Every row comes from one small tree of marks. The marks that hang from a mark follow it in brackets, in the order of their numbers. Every link used is in the known rows. Which tree was each row made from?
In the rows, 128 means zero.
Known rows
q188(q344): [130 159 132 124 106 159 124 107 152 113 130 158 125 163 150 132  98 116
 135 104 147 129 118  99 145 161 137 115 143 112  77 124 169  95 105 136
 134 119 148 164 129 122 130 161 148 150  94  99 157 138 103 146  87  81
 125 107 144 161]
q374(q83 q85 q840): [139 130 145 127 106 157 124  89 133 125 159 153 118 128 135  91  92 113
 142 121 125 157 141  98 164 189 125 116 175 119  61 121 131 109  94 133
 125  95 138 174 118 127 121 148 153 147  95 105 151 142  73 114  94  82
 153 144 118 197]
q27(q85 q413 q840): [140 136 143 121  93  91 112  96 151 130 156 139 127 173 150 125 120 104
 131 140  93 110  66 172 160 166 141 109 150 130  94 126 141 100 118 136
  78 122 130 122 124 125 126 157 163 124 104 106 148 128  93 141  81 110
 150 119 141 155]
q855(q374(q83(q27(q85)))): [160 149 149 129  98 120 127 104 133 135 140 153 120 174 119  87 106  78
 123 134 154 125 108 140 157 157 133 120 152  89  72 117 128 113 104 112
  66 129  93 174 116 126 119 167 156 144  92  97 152 134 118 129  88 105
 144 137 110 163]
q855(q374(q83(q27(q85)) q840)): [141 133 150 130 107 124 134  96 128 130 144 151 113 156 122  91 108  81
 125 128 128 119 124 125 164 168 129 123 160  91  63 114 116 114 106 113
  60 123 109 178 109 126 114 163 158 146  86 102 149 143  77 129  91 103
 168 163 116 168]
q413(q27): [159 163 130 123 108 144 114 110 156  97 147 157 131 162 168 130  95 122
 116  98 144 161  89 136 156 169 138 122 147 120  79 129 166  94 110 119
  94 113 120 159 112 131 130 163 145 153 107  91 165 146 106 129  86 104
 111  99 128 144]
q27(q85 q840): [138 146 138 124 103 134 115  99 147 112 149 147 123 158 149 126 112 109
 135 136 119 118  92 155 151 149 137 112 154 127  88 122 152 100 113 123
  99 134 121 137 124 124 120 163 159 129 101 106 153 135  68 128  79  98
 137 122 134 154]
q83(q374): [137 166 132 121  98 145 110 108 152 112 125 151 123 157 144 128  99 121
 130 102 160 138 124 128 153 158 146 116 144 115  76 114 158  94 110 115
 111 103 111 172 136 123 129 153 134 142  92  91 157 143 175 141  76 107
 124  89 137 164]
q85(q27): [152 159 131 117  98 142 116 112 161  97 153 161 125 162 149 132 101 127
 120  94 152 124  85 139 140 164 143 118 151 117  92 118 148  95 102 123
 131 124 119 150 138 123 130 159 147 152 102  99 167 138 100 129  76 103
 120 107 134 155]
q27(q840(q374)): [145 148 141 127 107 133 117 103 151  94 142 148 104 178 155 129 108 118
 117 124 140 133  90 136 160 149 131 118 142 143  91 116 149 101 117 119
  61 129 121 138 125 128 119 148 148 127 111 101 164 146 117 131  69  88
 158 121 133 161]
q413(q27(q83(q374) q85 q840) q344): [126 157 149 118 105 129 129 102 160 109 126 141 121 161 151 118 122 119
 104 124 105 138  23 163 184 134 143 120 145 171  92 126 174 103 120 131
  68 108 119 144 126 120 125 182 158 139 113  93 164 148 102 133  75 120
 138 109 107 155]
q188(q344 q374(q83 q85)): [149 131 152 119  99 169 132 109 142 138 132 151 113 154 140 111  99 113
 141 124 155 148 127  87 166 185 131 116 170 112  54 121 164 108  89 161
 154 107 157 171 118 118 130 158 154 162 111 100 147 133 109 153  91  66
 146 134 118 164]
q188(q374): [162 155 141 110 101 159 115 114 149 114 142 150 119 159 159 152 104 119
 133 123 153 142 120 135 153 171 138 120 154 111  67 118 165  93 104 126
 112 121 115 155 134 123 134 151 143 143 111  95 157 142 128 152  78  85
 126 120 136 136]
q85(q27(q83 q840(q374))): [160 159 148 120  98 116 124 105 168  84 160 148  98 192 150 107 116 131
 107 111 129 116  21 139 160 136 134 120 154 170 105 115 140 106 106 120
  56 135 109 119 142 118 117 148 157 133 120 104 175 142  95 139  58 103
 153 122 117 174]
q855(q374(q83(q27(q413)) q85 q840)): [154 113 157 132  98  96 135  97 129 144 148 142 115 169 121  68 102  86
 111 117 119 137 114 111 174 198 124 119 158  99  57 118  97 120 107 145
  70  89 128 165 101 129 124 150 158 144  91  96 150 137 107 147  91 108
 175 158 110 197]
q840(q374(q83(q27(q413)))): [160 138 154 130  80  86 118 101 142 136 158 138 104 194 125  94 103  98
 105 117 133 136  86 132 171 170 140 123 145 116  84 119 128 111 110 122
  29 102 109 159 134 127 122 156 143 135 101  97 158 131 171 138  78  98
 187 112 116 178]
q85(q27(q413)): [156 147 134 114  89 103 114 109 164 115 160 152 128 175 150 127 108 125
 116  96 124 117  57 150 146 181 147 115 145 116  95 121 136  96 105 137
 110 115 128 137 136 124 134 154 148 147 104  99 163 129 114 140  76 117
 134 105 143 154]
q855(q374(q83 q85 q840(q27))): [162 130 147 133 119 129 134  90 136 111 154 162 103 147 138  86  93 107
 123 119 150 157 136 113 165 184 115 119 169 117  51 119 118 116 100 128
  78  96 133 177  86 139 121 142 156 159  97  98 160 148  38 146  92  90
 154 160 109 160]
q27(q413(q344) q840): [135 137 143 118  91 117 122 101 153 128 138 141 119 165 150 147 120 116
 112 127 105 130  64 148 168 160 138 113 133 151  94 127 145  95 127 148
  80 116 161 133 127 130 137 158 151 124 108  97 163 136 106 131  75  90
 152 130 143 153]
q413(q344): [131 157 136 119 101 166 122 101 147 117 134 157 132 149 145 152 104 113
 119 120 141 150 108 129 153 156 139 118 133 131  85 123 166  93 115 121
 116 118 144 162 141 130 132 169 146 138 101  95 167 141 125 121  83  86
 124 117 132 159]
q188(q374(q85)): [163 137 145 114 105 165 120 110 140 117 142 150 128 153 159 133  98 115
 127 125 150 148 130 129 156 179 133 117 158 112  61 116 159  99 100 136
 143 105 119 151 131 125 130 160 151 145 111  97 151 135 123 158  82  93
 128 122 118 164]
q85(q27(q83 q413)): [167 159 144 111  86  95 117 104 171 115 171 149 125 183 147 109 110 125
 121 102 117 116  21 140 149 163 145 114 156 141  99 126 138 100 101 130
  88 109 110 130 151 119 132 147 155 143 111 101 166 129 116 149  73 118
 127 108 130 173]
q413(q27(q83(q374(q840)) q85) q344): [107 153 147 117 111 142 133  93 155 107 132 147 127 140 151 126 114 116
 107 113  92 144  55 145 184 157 144 125 148 155  80 121 169 103 116 119
  74  89 129 165 131 120 120 186 157 148 106  93 155 151  96 135  83 121
 143 124 110 167]
q840(q27(q83(q374(q85)) q413(q344))): [146 143 151 121  97 103 127  93 155 123 144 142 122 172 141  95 107 121
  96 115 117 149  59 160 175 160 138 113 144 153  80 124 151 108 116 147
  72  59 129 151 142 128 133 164 153 144 101  90 163 130 138 178  77 120
 154  98 100 174]

Which tree is each row?
[161 155 147 118  95 104 124  93 159 117 160 147 120 176 148 124 110 121
 104 122 111 143  44 158 164 152 138 116 142 156  89 132 155  98 118 130
  47  88 130 140 147 130 136 155 153 138 105  95 173 131  82 160  80 102
 146 118 121 150]
q840(q27(q83 q413(q344)))
[116 146 147 109  92 111 133  99 167 119 142 141 117 157 139 127 120 129
 105  94  93 115  32 134 175 164 149 122 146 161  94 115 135 103 115 140
  86  86 145 149 149 115 133 160 147 146 103  95 163 141 123 148  67 120
 162 127 131 175]
q85(q27(q83(q374(q840)) q413(q344)))
[167 147 149 129  92  80 114  92 154 117 167 149  96 187 140 102  99 118
 113 118 142 151  79 144 168 175 136 119 149 131  79 124 139 108 109 121
  18  99 124 157 124 137 124 142 146 146 106  98 163 134 119 149  81  92
 181 115 124 139]
q840(q27(q413) q374(q83))
[126 113 151 117  93 125 135  92 146 136 159 150 120 136 131 114 109 115
 111 105  99 137  71 124 174 200 137 118 158 135  82 121 118 111 101 155
 131  91 174 153 123 128 132 167 158 149 106 104 155 131  63 110  88  96
 173 150 119 188]
q374(q83 q85(q27(q413(q344))) q840)
[131 125 149 121 112 147 137  97 144 122 151 152  96 145 148 129 107 115
 137 133 116 127 118 123 170 178 134 122 178 109  51 121 162 107  98 145
  95 105 155 177 109 121 121 165 157 169 100 107 147 139   4 164  92  64
 181 161 128 120]
q188(q344 q374(q83 q840(q27(q85))))
[132 134 148 115 104 167 135 104 145 131 137 150 100 142 144 135 105 119
 149 119 129 134 132  72 170 184 131 122 172 119  50 119 161 103  96 151
 122 114 168 181 112 115 129 148 146 159 102 103 148 147  71 149  89  55
 166 158 144 145]
q188(q344 q374(q83 q840))
[130 142 139 121 110 142 126 104 152 107 135 150 127 151 164 149 117 115
 103 128 107 145  53 170 172 152 140 120 137 147  93 129 168  97 121 138
  90 123 145 137 110 131 127 190 161 137 113  98 163 144  48 113  83 102
 137 123 117 134]
q413(q27(q85 q840) q344)
[171 136 151 133 100 133 132 106 128 132 135 153 120 171 123  71  95  85
 113 119 169 149 128 109 159 169 122 118 155  97  64 117 121 116 101 128
  92 107 103 173 107 130 122 159 154 149  95  93 159 137 129 138  89 101
 141 136  96 190]
q855(q374(q83(q27) q85))
[137 148 134 119 102 143 122 113 157 104 137 156 131 158 142 110  98 125
 110  86 158 128 100 141 150 168 144 115 149 116  84 109 145 105 101 135
 158  91 114 156 136 122 128 169 145 157  99  95 157 135 152 145  72 127
 131  90 113 184]
q83(q374(q85(q27)))
[148 133 150 123  76 113 127 101 138 154 145 140 121 168 124 109 108  96
 109 119 122 142  82 131 172 167 143 120 140 119  85 127 135 106 115 140
  70  95 136 166 137 126 134 168 145 138  96  94 164 130 135 123  85  87
 170 122 120 168]
q374(q83(q27(q413(q344))))
[143 137 140 129 100 126 122 106 137 116 150 140 122 171 141 118 114  97
 114 131 112 110  93 167 155 141 139 117 153 108  89 119 145 105 119 126
  82 117  97 138 123 119 117 175 157 130  90 105 158 131  74 134  77 103
 156 117 120 165]
q83(q27(q85 q840))
[153 145 152 118  91  86 116  91 155 130 165 135 123 179 146 101 124 107
 136 146  84 110  29 160 165 149 138 108 162 152  94 130 142 105 114 131
  52 121 113 117 139 119 124 150 167 120 108 107 152 126  88 147  77 114
 145 122 130 171]
q27(q83 q85 q413 q840)
[114 158 144 119 108 136 122  90 149 115 146 144 125 146 139 106 111 111
 139 123 105 121  92 135 162 154 141 117 161 134  75 114 152 105 106 105
  86  97 102 164 146 113 115 158 153 139  91 102 146 144 113 149  80 119
 144 123 125 185]
q27(q83(q374(q840)) q85)
[167 149 148 128 104 143 125  99 138 128 138 160 119 157 132  82  96  98
 134 126 173 159 126  99 158 177 120 114 156 113  62 120 131 113  94 127
 104 123 123 173 108 134 126 146 155 146 103  96 153 140 133 130  91  95
 119 141 111 179]
q855(q374(q83 q85))
[164 151 149 118  88  96 115  97 158 123 162 133 116 182 148 103 118 119
 132 129 101 126  34 130 163 152 132 111 161 158  89 131 141 101 114 138
  53 115 123 124 135 120 131 133 156 123 110 102 164 135 108 149  73 104
 141 122 137 169]
q27(q83 q413 q840)
[135 142 154 116  89 101 125  89 153 135 152 136 128 171 142 123 129 103
 120 151  76 118  22 165 174 146 141 111 145 168 101 131 148 103 120 135
  60 119 140 118 146 121 128 166 170 116 111 104 157 127  83 136  79 105
 150 134 127 164]
q27(q83 q85 q413(q344) q840)
[114 135 139 120 105 103 127  95 154 114 138 144 110 149 147 148 109 125
  99  99 106 136  97 153 175 171 144 121 134 133  73 118 145  98 129 141
  63  65 155 165 122 132 133 163 141 149  89  90 161 145 100 160  78 108
 180 120 137 140]
q83(q374(q840(q27(q413(q344)))))
[161 156 145 122 106 121 120 100 160 101 160 145 123 169 163 103 114 116
 123 131 101 140  25 155 170 143 135 117 165 156  88 133 166 104 111 125
  61 124 107 130 117 121 120 165 166 137 116 102 163 142  50 135  81 113
 127 119 112 155]
q413(q27(q83 q85 q840))
[129 114 142 126 112 117 132  88 141 114 159 151 124 147 152 131 101 119
  96 115  92 148 101 154 168 189 133 118 144 130  72 125 134 104 120 152
  96  64 167 150 118 137 132 169 158 146  96  99 159 136  43 154  87  99
 176 139 119 168]
q374(q85 q840(q27(q413(q344))))
[156 133 142 127  88  90 120 109 146 124 150 133 116 187 146 113 113 109
 107 116 106 116  75 155 160 156 138 116 148 117  86 124 131 102 124 146
  62 103 116 133 119 123 131 155 148 126  93  98 162 132 111 152  73 104
 169 109 133 168]
q83(q27(q413 q840))
[101 142 153 115  95 110 128  84 150 138 138 136 128 149 133 122 122 105
 122 129  73 120  56 152 180 162 149 117 144 150  85 119 147 105 118 127
  64  83 140 153 154 117 124 170 157 130  95  99 145 137 125 149  80 122
 165 133 128 180]
q27(q83(q374(q840)) q85 q413(q344))
[132 155 150 117  93  90 124  91 159 128 147 142 123 171 137 118 117 113
 104 128 104 128  40 182 174 146 149 115 143 149  91 125 162 104 120 130
  47  78 119 148 151 125 128 175 155 141  98  94 158 128 120 171  78 127
 158 103 113 147]
q840(q27(q83(q374) q85 q413(q344)))
[100 131 142 122 106  97 129  89 149 122 142 144 120 149 144 142 115 114
 103 119  90 125  85 185 175 173 149 119 136 127  77 116 147 102 128 133
  63  69 147 160 127 131 125 180 153 145  87  96 150 138  85 161  81 117
 184 123 129 142]
q83(q374(q840(q27(q85 q413(q344)))))
[140 140 139 129 100 142 125 112 134 118 129 143 128 166 132 101  94 104
 103  99 153 137 137 135 158 161 139 118 147  98  72 110 148 107 112 133
 122  73  93 170 135 120 125 175 142 145  83  91 154 135 178 158  76 122
 150  85 103 202]
q83(q27 q374(q85))
[154 154 146 126 124 112 132  88 147  96 160 159 113 164 148  99 109 105
 121 133 117 126  84 148 157 155 125 119 160 128  69 119 135 108 107 109
  39 114 104 154 116 130 114 152 166 147  97 102 157 146  25 168  85 115
 138 158 116 147]
q855(q374(q840(q27(q83 q85))))
[146 149 152 114  87 108 124  95 159 129 146 136 119 174 143 125 124 116
 117 134  95 132  27 145 174 147 134 114 144 177  96 131 147 100 122 142
  60 112 143 125 144 122 135 150 157 119 112  99 169 134 100 137  75  95
 147 130 132 168]
q27(q83 q413(q344) q840)
